Each row was made from one walk, in order. Every step used is in the known rows, and no mark comes twice. Write each row's walk.
(in the rows, 128 means zero)
Known rows:
safu vobigu: [119  95 126 131 104 108 130 121  91 105 120 145  83 132 120 137 134 100
 103 109 115 131 118]
mikin degim zubud pesomi mudu muvos vobigu: [130 112 167 165 138  94  96 135 102 106 105 180 105 141 164 112  88 147
 112 123  42 157 125]
muvos zubud tuma: [132 146  90 157 121 122 158 127 134 143 127 154 140 111 152  88 113 103
  98 100 126 122 121]
safu vobigu pesomi mudu muvos: [106  73 147 135  99  65  99 132  50  95 127 172  91 129 155 152 111 125
 119 138  45 126 125]
degim zubud tuma vobigu: [ 91 140 127 161  99  93 146 144 161  81 110 169 144 100 108 126  83 103
  99 139  81 156 139]
zubud tuma vobigu pesomi: [ 93 105 125 167 101  96 124 126 125  87 120 167 118 112 114 164 114  82
 111 156  41 147 157]
mikin degim zubud pesomi: [106 122 162 138 139  92  88 153 159  80  87 138 120 112  90 120 101 140
  96 136 125 172 155]
mudu muvos zubud tuma: [126 144  85 155 103 115 159 134 107 138 134 159 146 102 169  89  94 106
 115 102 108 124 104]
degim zubud pesomi mudu muvos: [104 100 177 132 106  64  90 156  91  94 114 188 126 111 142 127  76 153
 123 121  94 143 117]
muvos mikin: [ 93 128 124 109 116 114 131 146 105 143 164 100 144 133  98 138 112 155
 149 164 110 127 121]
pesomi mudu muvos vobigu: [144 114 151 158 128 115 119 124  80 137 131 184 108 150 187 122 101 137
 135 110  50 130 105]
mikin degim zubud: [112 144 117 126 164  97 111 142 172  88  93  83 123 131 107 105 130 161
  87 169 101 166 164]
mudu muvos zubud tuma vobigu pesomi: [100 105 105 172  96  93 131 136 103 107 135 174 117 111 137 152 108  74
 125 167  39 143 143]
mikin degim zubud tuma vobigu safu: [ 92 153 131 142 133  88 164 144 171  70 129 137 120 118 116 152  74  90
  95 158  21 158 154]
mudu pesomi: [129 109 156 117 139 129  93 132 111 135 143 128 134 117 151 135 149  95
 129 124  80 148 130]
zubud pesomi mudu muvos: [112  95 175 132  92  84  96 144  74 107 126 192 130 107 147 134  76 137
 137 115  97 125 110]
pesomi mudu muvos vobigu safu: [131 125 160 142 151 103 143 136 100 125 154 172  89 162 187 154  84 116
 130 115  12 136 114]
mikin degim zubud tuma: [102 158 102 145 138  92 136 132 167  74  87 116 141 104 120  90  99 145
  69 119  85 159 149]
degim zubud tuma vobigu muvos mikin: [ 41 134 114 111  76  80 138 175 133  96 139 127 141 127  90 159  75 138
 121 166  75 140 128]
tuma vobigu pesomi mudu muvos: [104  88 152 143  95  74 104 138  73 100 137 179 121 120 147 159  97 120
 138 167  39 126 134]
pesomi mudu muvos: [118 109 147 126 104  91 113 136  77 116 136 165 133 119 161 127  94 146
 137 131  84 115 111]
zubud pesomi mudu muvos vobigu: [137 104 173 164 119 110 104 131  80 128 125 207 106 140 176 125  87 132
 135  97  59 139 103]
vobigu tuma: [127 110 111 143 157 127 124 118 106 140 149 145  74  92 118 153 160 123
 123 123 154 105 123]
tuma vobigu: [115 123 139 146 100 127 138 135 137 114 138 157 138 114 109 150 108  91
 139 165 102 133 133]

Which walk is each row?
[118 125 100 136 103 124 141 154 138 149 138 154 117 142 138 142 124  84
 123 162 134 114 134]
tuma vobigu muvos zubud
[137 137 146 143 167 126 151 128 133 132 149 148  85 168 165 154 105 105
 124 114  39 146 126]
muvos vobigu safu
[132 109 145 146 106 116 111 154  99 142 134 180 124 109 139 120  95 103
 143 118 147 138 110]
mudu muvos zubud pesomi
[ 92 147 117 161 106  98 144 138 169  72 103 147 146  97 104 120  86 103
  92 157  67 157 149]
mikin degim zubud tuma vobigu
[127 116 181 146 142  97 129 141  97 117 147 194  87 152 175 159  68 107
 130 104  21 145 113]
zubud pesomi mudu muvos vobigu safu
[112 125 122 169  81 100 152 136 113 119 140 201 150  97 147 119  79  81
 116 146  77 120 122]
pesomi mudu muvos zubud tuma vobigu
[145 115 117 139 125 103 127 141  88 163 150 161 127 132 173 104 120 122
 131 149 121 109 116]
pesomi mudu muvos zubud
[ 87 126 117 106  94 105 133 155  72 136 173 110 150 122 117 140  89 160
 173 166  87 128 100]
mudu muvos mikin
[ 91 118 143 119 106  97 105 141  87 105 140 113 146 110 102 130  82 156
 135 181  64 129 136]
zubud pesomi mudu muvos mikin degim
[ 77 102 185 118 122  55  74 162 132  84 102 157 120 129  97 138  84 166
  83 150  93 140 156]
vobigu muvos mikin degim zubud pesomi mudu
[131  86 167 162 153  87  90 114 102 123 119 178  88 162 156 143 138 131
  96 138  43 130 156]
muvos vobigu pesomi mudu
[124  91 154 172 162  93  96 136  83 125 134 205  52 104 147 145 123 139
 116 103  98 130 112]
degim zubud pesomi mudu muvos vobigu tuma
[107 133 139 148 111  84 167 146 121 109 160 189 121 118 155 153  64  74
 115 143  30 127 125]
pesomi mudu muvos zubud tuma vobigu safu
[ 82 111 126 129 105  88 110 136  89  97 150 105 138 119 100 154  98 141
 135 226  17 131 157]
tuma vobigu pesomi mudu muvos mikin degim
[106 106 169 133 112  70  87 151  97  84 108 167 128 108 136 120  77 155
 116 140  80 144 130]
mikin degim zubud pesomi mudu muvos
[ 67 145  97 120  86 115 141 143 132  90 130  97 149 114  91 146  87 126
 115 182  53 125 145]
zubud tuma vobigu muvos mikin degim
[ 75  82 138 115  89  62 107 147  39 115 163 137 109 133 118 158  98 151
 139 172  45 125 117]
safu vobigu pesomi mudu muvos mikin
[110 107 149 145  89 114 111 163 131 129 123 194 115 120 115 148  96  77
 123 130 150 131 129]
tuma vobigu muvos zubud pesomi
[ 74 153 129 132 128  81 166 153 158  78 147 124 127 121 103 158  65 102
 103 176  14 155 149]
muvos mikin degim zubud tuma vobigu safu
[131  98 122 156 116  91 119 142  87 148 153 175 117 132 160 131 120  98
 133 182  84 119 135]
tuma vobigu pesomi mudu muvos zubud
[119  93 175 135 115  85  90 150 115 130 117 202 110 132 137 132 104 118
  94 116 138 112 137]
vobigu muvos zubud pesomi mudu
[143 110 118 170 173 140 125 109 102 153 148 166  55 117 144 147 159 119
 123 108 120 114 116]
muvos vobigu tuma
[ 65 134 116 130  75  91 138 162 161  73  99 165 127 118 118 157  81 105
  97 127  83 139 134]
degim zubud tuma vobigu muvos
[ 66 141 109 132  82  96 135 156 166  63  91 145 128 116 115 150  84 107
  88 145  67 140 147]
mikin degim zubud tuma vobigu muvos
[ 73 106 165 110 101  61  98 171  79 113 150 145 140 120 108 135  69 178
 141 163  84 143 113]
degim zubud pesomi mudu muvos mikin
[ 95  96 143 153  84  70 115 134  75  88 129 193 128 105 153 148  83 117
 123 144  25 128 128]
zubud tuma vobigu pesomi mudu muvos
[108  84 169 152 122  77  94 124 113 102 125 181 109 134 123 163 125 111
 103 174  54 124 166]
tuma vobigu pesomi mudu
[ 65 157  95 123 117  82 136 152 158  73  95 102 139 114 107 110  86 157
  75 131  70 152 143]
vobigu muvos mikin degim zubud tuma
[ 93 104 190 128 136  60  77 152 129  94 110 152 126 123  93 123  91 165
  87 157  98 146 158]
muvos mikin degim zubud pesomi mudu
[ 61 107 115  93  77  93 128 156  85 114 147 114 102 147  97 167 106 134
 127 145  98 119 113]
safu vobigu muvos mikin
[120 119 101 160 111  86 135 131  94 126 129 176 128 110 173 102 102 108
  99 115  72 123 125]
vobigu pesomi mudu muvos zubud tuma
